Each row was made from one walk, in order. Every step used is in the known rows, and no mark comes twice. Write each row's walk.
Known rows:
vakil/zeli: [ 2.90 -0.97 -2.61 -1.82 -1.73  5.58 -2.53 -0.58 -1.64 -4.48  1.75  0.86
 -1.42 -0.83 -1.62  0.00 -0.96 -1.90 -0.14 -1.75 -0.84  1.36]
tisaz/zunemu/vakil/zeli/soveg/bizot/muvusak: [ 0.71 -0.55 -1.81 -2.58 -0.14 -0.20 -3.71  0.41 -0.23 -0.79  2.28  1.48
 -0.11 -1.33 -0.40 -2.06 -1.20 -8.06 -0.63 -0.08  2.35  0.81]
muvusak/bizot: [-0.48  2.11 -1.94 -3.55 -0.90  1.91 -3.88 -0.74 -2.14 -4.23 -2.35 -1.96
 -0.07  0.21 -2.59  3.76 -1.99  3.34 -1.75 -0.43 -2.82  0.58]
vakil/zeli/tisaz/zunemu: [ 3.57 -1.26 -3.55 -1.71 -1.58  4.83  0.24 -0.80 -2.66 -1.06  1.53  0.89
  3.12 -1.82  0.78 -1.15  0.74 -2.47  0.12 -0.56  1.14  2.10]
sakim/zeli/vakil: [-1.64  0.40 -1.54 -0.72 -2.34  4.09  0.38  1.24 -4.09 -2.71 -2.87 -0.22
  1.64 -1.42 -1.95  1.92 -1.27 -2.49 -2.03  1.43 -3.69  2.45]
muvusak/bizot/soveg/zeli: [-2.07  1.63 -0.69 -4.32  0.07  2.24 -0.60 -1.56  0.42 -4.83 -1.26  0.70
 -1.69  0.62 -1.87  2.83 -2.10  2.14 -2.01 -1.31 -2.88  0.07]
tisaz/zunemu: [ 1.28  1.72 -2.95 -3.59 -2.02  0.31 -3.48  0.01 -1.59 -2.51 -0.73  0.61
  1.95  0.39  0.18 -0.48 -1.64 -4.54 -0.30  1.48  2.39  1.30]
fulus/bizot/soveg: [ 1.70  1.32 -1.31 -2.36 -3.28  1.84  0.04 -2.80  1.57 -6.22  2.17  1.21
 -1.64 -0.57  0.93  3.93 -1.27 -5.14 -2.54  1.52  0.42  1.48]
muvusak/bizot/fulus: [-2.34  2.95 -1.24 -3.92 -0.84  2.37 -1.68 -0.62 -2.23 -3.88 -1.93 -2.71
 -0.15  1.08 -1.46  4.02 -0.87  2.37 -0.15 -0.20 -3.37  0.71]
sakim/zeli/tisaz/zunemu/tonat: [-2.52  0.34 -1.20 -0.90 -1.74  4.40  1.58  0.17 -4.84 -1.35 -1.67 -1.03
  5.79 -0.19  1.11 -0.05 -0.29 -3.69 -1.87  1.21 -0.14  2.39]
vakil/zeli/tisaz: [ 3.21 -1.16 -2.54 -1.41 -2.09  6.06  0.51 -1.55 -2.26 -2.42  1.65  0.36
  2.79 -2.16  0.27  0.02  0.47 -0.97 -0.11 -1.19 -1.27  2.04]
muvusak/bizot/soveg: [-1.41  2.32 -1.28 -4.19 -0.26  3.09 -2.08 -1.80 -1.02 -4.69 -1.62 -0.80
 -0.35  1.30 -2.28  3.52 -2.06  1.82 -2.10 -1.08 -2.07  0.42]
sakim/zeli/soveg/bizot: [ 0.31 -0.62 -1.62 -0.87  2.19  3.33  1.15  0.63 -1.46 -4.51 -1.38  2.87
  2.61  0.18 -1.15  1.42 -0.19 -1.77 -1.68 -0.58 -3.21  0.21]
zunemu/tisaz/zeli/soveg: [-2.23  0.53  0.90 -1.29 -2.00  0.59 -2.01 -4.19 -2.23 -2.64 -0.36  1.35
  2.96 -2.78  0.51  0.52 -1.16 -3.28 -0.47 -0.42 -0.49  2.23]
soveg/bizot/fulus: [ 1.33  0.65 -0.12 -3.89  0.07  1.46  1.89 -1.33  1.53 -5.00  1.50  0.68
 -2.30 -0.51 -0.25  2.67 -0.05 -1.43 -0.69  0.75 -0.61 -1.19]
bizot/soveg/zeli/tisaz/zunemu: [-1.24  1.01  0.39 -3.87 -1.68  2.79  4.05 -2.90  2.10 -3.63  0.83  3.39
  1.75 -0.43  1.74 -0.24 -1.01 -3.50 -1.03 -0.37 -0.99  0.79]
tisaz/zeli/soveg: [ 1.12  1.68 -2.40 -1.93  1.16 -0.99 -1.18 -3.69  0.77 -4.06 -1.27  3.74
  3.24 -1.93  0.24  0.23  0.58 -1.94  0.80  0.17 -1.15  1.55]
zeli/tisaz: [ 0.93  1.79 -0.80 -2.27 -3.91  3.46  1.71 -2.86 -1.53 -2.18 -1.18 -1.00
  6.95 -2.07  1.59  1.99  0.12 -0.10 -0.74  0.78 -2.96  1.98]
fulus/bizot/muvusak: [ 2.07  1.63 -2.21 -0.83 -5.63  1.35 -1.43 -1.73  0.14 -5.80  3.26 -1.35
 -2.15 -1.64  0.15  2.33 -1.63 -5.18 -1.80  1.95 -1.18  1.49]
zeli/soveg/bizot/muvusak: [ 2.54  0.29 -1.42 -1.90  0.81  0.18  1.15 -1.92  2.73 -4.29  0.52  2.65
  2.14 -1.35 -0.74  1.33  0.37 -1.48 -0.42 -1.52 -3.81 -0.83]
soveg/zeli: [-0.74  0.59  0.17 -2.91 -2.75  0.93  0.42 -1.22  2.03 -5.62  0.06  2.59
 -1.53 -1.67 -0.25  0.36 -2.02 -0.75 -0.64 -0.27 -3.81  0.14]
vakil/zeli/tisaz/zunemu/tonat: [ 1.77 -1.52 -2.51 -1.53 -2.06  4.45  0.35 -1.12 -2.61 -0.94  1.53 -0.24
  3.16 -1.91  1.00 -0.98  0.81 -3.02 -0.28 -0.90  1.61  2.16]

Write each row's walk:
[-2.73  0.52  1.12 -1.49 -4.15  0.55 -1.97 -3.60 -3.24 -1.60 -0.71 -0.17
  1.22 -4.35 -0.20  0.94 -1.66 -3.55 -1.27  1.22 -0.17  2.97]  zunemu/tisaz/zeli/vakil
[ 2.05  0.88 -2.54 -1.84  1.91 -1.59  0.22 -3.62  1.87 -4.02  0.56  4.00
  1.19 -2.57  0.00 -0.45  0.81 -2.32  0.32  0.23 -0.36  0.29]  tisaz/zeli/soveg/bizot/muvusak
[-0.56 -0.19 -1.28 -1.03  2.27  3.68  2.33  0.65 -1.47 -4.27 -1.20  2.47
  2.59  0.65 -0.65  1.48  0.34 -2.14 -0.95 -0.45 -3.48  0.31]  sakim/zeli/soveg/bizot/fulus
[-1.14  0.17 -0.01 -2.50 -3.61 -0.54  2.14 -0.73  1.89 -3.39 -1.28  2.32
 -1.15 -4.07 -0.74  1.44 -1.26 -0.77 -0.84  0.89 -4.96  1.10]  soveg/zeli/vakil
[ 4.29 -2.22 -2.95 -1.14  1.20  3.76  0.22 -0.73  0.67 -3.92  2.66  2.97
 -0.50 -1.55 -1.38 -0.44  0.65 -1.91  0.16 -2.78 -1.83  0.09]  vakil/zeli/soveg/bizot/muvusak
[ 3.61 -2.04 -2.54 -1.67  1.95  3.66  1.03 -0.66  0.84 -3.86  2.03  3.23
 -0.15 -1.20 -0.71  0.57  1.42 -1.49  0.77 -2.55 -1.67  0.04]  vakil/zeli/soveg/bizot/fulus
[ 2.52  0.32 -1.01 -2.73 -1.59  1.57  0.11 -1.44  1.52 -5.35  2.80  0.00
 -3.23 -1.32 -1.61  0.44 -1.55 -2.00 -1.98  0.15 -1.09 -1.31]  soveg/bizot/muvusak
[ 1.35  1.57 -2.41 -2.77 -2.96  1.71  1.28 -1.86 -2.09 -0.23 -1.05 -0.39
  7.40 -1.64  2.45  0.30  0.40 -2.13 -0.30  1.75  0.37  2.18]  zeli/tisaz/zunemu
[ 1.12  0.64 -0.86 -2.25 -3.02  0.93  1.54 -2.63  2.87 -6.36  2.62  2.74
 -2.96 -1.17  1.24  3.26 -1.38 -4.76 -2.45  1.37 -0.34  0.97]  fulus/bizot/soveg/zeli
[-0.06  0.16 -1.59 -2.96 -1.45  0.85 -5.49  0.51 -1.51 -1.13  1.25  0.60
 -0.06 -0.86 -0.45 -1.47 -1.93 -7.76 -0.65  0.49  2.81  1.76]  tisaz/zunemu/vakil/zeli
[ 1.49  1.00 -2.03 -2.43  2.68 -1.67  1.15 -3.58  1.97 -3.99 -0.18  4.33
  1.68 -2.11  0.71  0.66  1.56 -1.93  0.97  0.58 -0.24  0.37]  tisaz/zeli/soveg/bizot/fulus
[ 0.14  0.42 -0.46 -2.32 -2.84 -0.16  1.81 -2.49  2.47 -3.84  2.87  2.52
 -0.97 -2.18  2.39  2.46 -0.89 -6.82 -2.57  2.01  0.89  1.50]  fulus/bizot/soveg/zeli/tisaz/zunemu/vakil
[-0.71  0.51 -2.30 -1.05 -1.29  4.75  1.60  0.64 -4.91 -1.51 -1.65  0.05
  5.84  0.07  0.88 -0.27 -0.33 -2.96 -1.52  1.53 -0.60  2.34]  sakim/zeli/tisaz/zunemu
[-0.39  1.49 -0.83 -2.74 -2.99  1.11 -0.32 -1.82 -1.82  0.55 -0.68 -0.67
  7.01 -2.32  2.30  0.34 -0.17 -4.38 -0.85  1.70  0.02  2.28]  zeli/tisaz/zunemu/vakil
[-0.13  0.35 -0.90 -2.85 -2.54  0.20  3.22 -1.31  0.96 -2.11 -0.15  2.58
  2.92 -2.69  2.30 -0.69 -0.40 -1.21 -0.36  0.84 -1.84  0.92]  soveg/zeli/tisaz/zunemu
[ 4.53 -2.40 -2.87 -1.53  1.92  3.35 -0.15 -0.86  0.84 -4.01  1.82  3.69
 -0.03 -1.58 -1.20  0.45  0.98 -1.24 -0.02 -2.56 -1.34  0.03]  vakil/zeli/soveg/bizot
[ 0.39  1.60 -2.14 -2.10 -1.81 -1.15 -0.81 -2.98 -0.59 -2.51 -1.80  1.53
  0.84 -4.30 -0.71  1.05 -0.09 -2.33 -0.21  2.43 -0.49  2.47]  tisaz/zeli/vakil
[ 2.26  0.58 -2.45 -2.22  2.78 -2.01  0.03 -3.63  1.99 -4.10 -0.38  4.67
  1.76 -2.58  0.17  0.40  1.00 -1.45  0.22  0.54  0.11  0.30]  tisaz/zeli/soveg/bizot
